Known rows, with every way that one mark hangs from another
S{G U X}: [ 18.1 -14.8   7.7   2.1  -3.1 -12.1 -35.0 -27.7   8.6 -16.9   0.6 -21.1
 -16.4   4.2 -33.3 -18.4  18.8 -32.0 -19.8   7.4]
W{S{D G{Z} U X}}: [ 11.7  -8.7  20.6   1.8  33.9 -30.5 -50.3   5.4   5.6 -31.2 -46.0 -32.1
  11.1  15.2 -63.0 -23.0  33.9   8.5 -24.7  26.1]
X{L{M}}: [ 23.1 -11.5   9.7 -12.8  15.4 -40.9  10.1   9.7  21.2  16.9   1.1 -14.4
  20.0  -1.6   2.4 -19.4   8.3  22.1 -18.8   4.5]
S{D U X}: [ 12.4 -12.4  17.3   3.8   1.6  -6.6 -21.1 -18.8   1.4  -4.9 -16.4 -26.1
  -4.2   6.2 -57.3 -35.8  20.3 -20.1 -19.9   4.8]
X{P}: [ 17.1  -4.8 -12.1  -4.7  -6.9   7.6  -3.3 -12.2   4.1  27.4   6.2 -22.9
  -5.2   4.7 -22.3 -13.0   6.0  10.0   1.2  -2.2]
W{S{X{L}}}: [ -6.8 -19.7  32.8  -4.0  18.3 -30.2 -19.7 -27.1  12.9  -7.3 -18.4 -15.3
  14.8 -17.0 -31.7  -8.3  16.0  28.7 -31.8  -0.9]
S{D G U}: [  6.0 -10.2  -2.5  12.2  -4.9 -14.3 -26.8  13.8   9.8 -13.8 -13.4 -21.3
   1.2  26.9 -32.3 -44.7  -1.3 -17.6 -15.2  31.9]
G{Z}: [10.0  8.4 -0.4 -9.7 26.4 -2.7  2.8 23.2 -5.4 -2.6 -4.1 -4.8 -4.6 -7.2
 -0.3 25.6 11.3 -0.3 17.0  5.5]
F{S{W}}: [-15.9   6.6  -1.9  -2.4  -5.1 -14.7 -16.5  24.8  16.7  -3.4  19.0  35.9
  -0.9  24.1  -6.6 -26.3   3.5 -13.9  14.5   6.8]
S{D G{Z} U}: [ 17.1  -2.6  -3.0   2.2  21.3 -13.5 -24.4  38.0   4.1 -16.4 -18.4 -26.7
  -4.3  20.1 -31.8 -18.8  11.7 -16.3   0.4  39.2]
U{G}: [ -3.3  -7.0  -5.7  14.9  11.4   9.0  -3.2  14.4   1.0  -4.6  -7.5  -7.9
  -0.1  -6.8   1.3  -4.4  36.0  20.4  14.8 -18.7]
U{G{Z}}: [  8.9   1.7  -3.5   7.8  38.4   9.8   2.4  37.4  -6.6  -5.8  -9.7 -12.1
  -4.7 -15.8   1.5  23.7  46.2  21.4  34.0 -12.9]
S{D U X{L{M}}}: [ 37.6 -26.0  26.0  -8.0  20.0 -46.2 -11.5  -7.3  23.0  11.8 -17.9 -43.0
  15.9   1.2 -54.3 -53.2  29.0   0.0 -39.3   5.2]
P{M}: [ -0.4  16.4 -23.3  19.4  13.1   7.2  10.0  -7.3   5.1  12.1  22.8  -7.1
   3.9   0.2  -1.5 -14.8  20.0  10.5 -20.1  -5.4]
F{S{X{L}}}: [-10.8  -8.3  33.1 -13.2   5.2 -38.5   1.2 -14.0  13.8   4.7  18.0   9.4
  -3.9  -3.4 -24.7 -21.0  18.6  10.5  -8.1  -3.8]
S{G{Z} W}: [ 10.0  -1.8 -18.6   5.5  26.2 -16.3 -36.7  44.8  21.1 -29.9   0.6 -11.2
 -10.5  23.2   1.0   8.3   1.5 -23.7  13.2  35.8]
L{M{P}}: [ 27.8   5.7   2.3   6.9   6.7 -20.2  -4.7   5.2  -9.9  23.1   6.9 -23.0
  12.3   3.2   5.4 -12.3  15.5  32.3 -47.4 -13.5]
F{S{X}}: [-10.9   5.2  29.0 -10.7  -3.6 -19.8  -6.5 -17.1   1.8  -3.0   6.6  20.1
  -4.0   8.8 -22.2 -14.7  20.3   8.4  -1.4 -16.3]
F{S{U X}}: [  3.9  -0.1  21.7 -14.4  -4.3 -11.0 -14.7 -29.5  -4.1   7.3  15.4  21.8
 -12.2  -0.3 -37.3 -28.9  30.0 -21.8  -1.9 -17.5]
F{S}: [-15.2  10.4  11.0  -7.3  -7.9 -11.2   2.9   9.5   0.9   6.4  13.5  34.8
   2.6  11.7  -0.3 -19.4   7.1  10.3   9.0  -6.8]
F{S{D W X}}: [-14.5  -3.4  22.0   2.5   1.2 -31.1 -33.7  15.4  20.0 -17.4  -6.5  12.1
   3.2  42.2 -48.8 -52.0  13.4  -2.1 -10.0  10.7]
F{S{D U X}}: [ -1.7  -2.3  26.6  -6.7  -1.8 -21.7 -14.1  -8.5   0.6   1.1  -3.7   8.3
  -2.1  16.5 -60.0 -54.9  26.3  -9.8 -11.3  -4.3]
W{S{D G U}}: [ -3.2 -10.3   2.6  15.4   2.2 -21.3 -43.0  14.3  11.5 -21.9 -35.2 -14.8
  20.4  24.0 -41.3 -50.5   6.0  10.4 -30.6  32.1]

Rows
[ 39.0 -16.4  -1.6 -16.2   7.1 -28.9   6.2  -5.4  26.3  44.6   4.6 -36.6
  16.3   0.6 -20.5 -29.2  15.2  31.9 -19.1   3.5] -> X{L{M} P}
[ 25.3 -12.1 -23.9  13.5  41.1  12.4 -20.4  41.3   5.3  -6.3   1.8  -9.1
 -17.4 -16.2 -15.0   0.5  53.1 -35.5  34.2   0.2] -> S{U{G{Z}} W}
[ 43.3 -20.1 -19.8   5.2  38.6  15.3 -39.6   0.3  13.2  13.1   2.6 -42.6
 -25.4 -16.2 -61.9  -5.8  72.9 -24.7  22.0 -13.9] -> S{U{G{Z}} W X{P}}
[-15.4 -21.4  34.8   9.1  13.8 -53.1 -41.9  -1.6  28.5 -33.0 -38.8 -37.5
  24.2  18.0 -49.4 -40.7   9.8  40.8 -47.0  32.7] -> W{S{D G X{L}}}
[ -2.4 -18.3   7.9  20.5   3.5 -32.1 -56.6  16.6  30.9 -41.2 -17.6 -32.4
  -0.8  44.0 -42.2 -38.6   2.3 -13.8 -25.9  34.6] -> S{D G W X}
[  8.3 -22.9  13.8  -7.2   6.9 -31.6 -28.2  -9.3  24.3   3.3  27.7  12.9
 -16.5  -5.4 -43.2 -45.0  25.2 -42.8  -1.7   7.4] -> F{S{U W X{L}}}
[ 18.2 -21.8  -1.0   9.4  10.2  13.0 -36.5 -41.0   4.0  17.1 -20.4 -36.7
  -0.6 -21.2 -69.2 -28.6  71.3  26.0  -6.7 -33.5] -> W{S{U{G} X{P}}}
[ 15.2 -20.3   5.2   8.9   7.8  -8.1 -43.6  -5.1  15.5 -14.4 -11.0 -25.1
 -10.8  16.5 -61.7 -42.8  16.6 -44.3 -19.0  17.6] -> S{D U W X}
[ -2.6   6.9  -5.8  -3.3  19.3 -30.9 -29.7  55.7  22.0 -23.4  14.7  25.8
  -4.5  37.7  -2.1  -9.7   9.1 -12.0  22.6  32.8] -> F{S{G{Z} W}}
[ 38.4  -4.1 -36.9  16.6  12.0  14.6 -33.1 -46.7  23.7  31.0  32.1 -38.6
 -19.0  -1.0 -65.7 -45.4  46.5 -35.6 -25.7 -10.5] -> S{U W X{P{M}}}
[ 31.8 -26.1 -10.1   9.6  -4.4 -11.9 -65.9 -11.5  30.8  -4.9  -9.8 -52.4
 -15.4  36.1 -80.1 -60.4  18.9 -31.4 -23.6  31.1] -> S{D G U W X{P}}
[ 22.7 -29.9  10.5  -5.1   5.2 -28.2 -46.7 -44.1  24.3   6.7  -9.1 -44.9
  -0.9 -11.3 -65.9 -39.2  29.6   6.7 -35.8  16.1] -> W{S{G U X{L P}}}
[  0.3 -16.9  19.8  10.3   6.4 -27.1 -54.6 -15.5  12.6 -28.7 -40.8 -30.5
  13.5  20.9 -66.4 -47.1  22.5   5.6 -42.3  21.1] -> W{S{D G U X}}
[  7.3 -23.7   5.8  -3.4  -2.8 -44.2 -44.8  -5.4  44.1   5.6  26.2 -16.4
 -15.0  27.7 -44.9 -49.2  15.8  -2.3 -12.0  21.9] -> F{S{G W X{L P}}}
[ 13.4  -7.0  -3.8  13.5  39.4   8.6  -2.8  43.5  -6.4  -2.2 -25.0 -25.4
  -3.9  -7.6 -32.8 -15.1  51.0   3.5  21.4   0.9] -> S{D U{G{Z}}}
[  9.0 -25.0  13.5   6.6  40.0 -48.2 -43.2  39.9  36.0 -35.7 -12.2 -48.6
  -3.1  24.7 -42.9 -17.8   7.9  -9.0 -10.4  51.9] -> S{D G{Z} W X{L}}
[ -8.7   0.3   7.0   4.1 -14.7 -26.1 -21.3  25.9  10.2  -7.5   2.1  12.5
   4.8  42.2 -33.9 -63.3   8.1  -6.4  -6.2  26.3] -> F{S{D G U}}
[ 21.6 -17.6   0.6  16.3  47.8  -0.2 -39.2  32.2  12.9 -20.2 -21.6 -37.0
 -14.3   1.4 -59.0 -21.0  63.0 -21.4  14.8   3.6] -> S{D U{G{Z}} W X}
[ 16.4  -2.8 -29.4  10.9  15.7  -2.0  11.2 -17.0  21.0  44.5  33.8 -36.0
  -0.6 -10.7 -25.4 -32.2  23.5  24.8 -21.7   1.4] -> X{L P{M}}
[-13.4  -5.2  31.2   5.5  12.6 -21.0 -33.5 -10.6   4.4 -23.4 -48.6 -21.9
  22.3  14.7 -51.1 -26.0  15.8  36.4 -36.2   2.0] -> W{S{D X}}
[ -2.7 -11.5  11.4   5.9  -3.5 -35.4 -58.0  11.3  29.3 -25.0  -1.1   3.0
  -6.0  47.7 -57.1 -70.1  16.4 -33.5 -16.9  29.5] -> F{S{D G U W X}}
[ 11.1 -40.7   9.4  23.1  28.3 -17.4 -33.0  11.8  27.7 -12.7  -8.5 -40.7
  -8.3  -7.0 -59.2 -50.8  48.6 -18.9  -5.9   9.9] -> S{D U{G} W X{L}}
[  1.3 -13.7  10.1  13.1   9.5 -16.8 -36.9   4.8  21.2 -24.7 -18.6 -23.6
  -1.1  29.0 -47.3 -30.4   4.4 -12.3 -20.1  17.4] -> S{D W X}
[ -1.0  -9.8  18.4   3.2   0.9 -20.3 -36.8   6.8  15.6  -7.5   0.9  10.1
  -3.0  29.4 -62.8 -63.3  23.2 -32.3  -9.1  10.2] -> F{S{D U W X}}
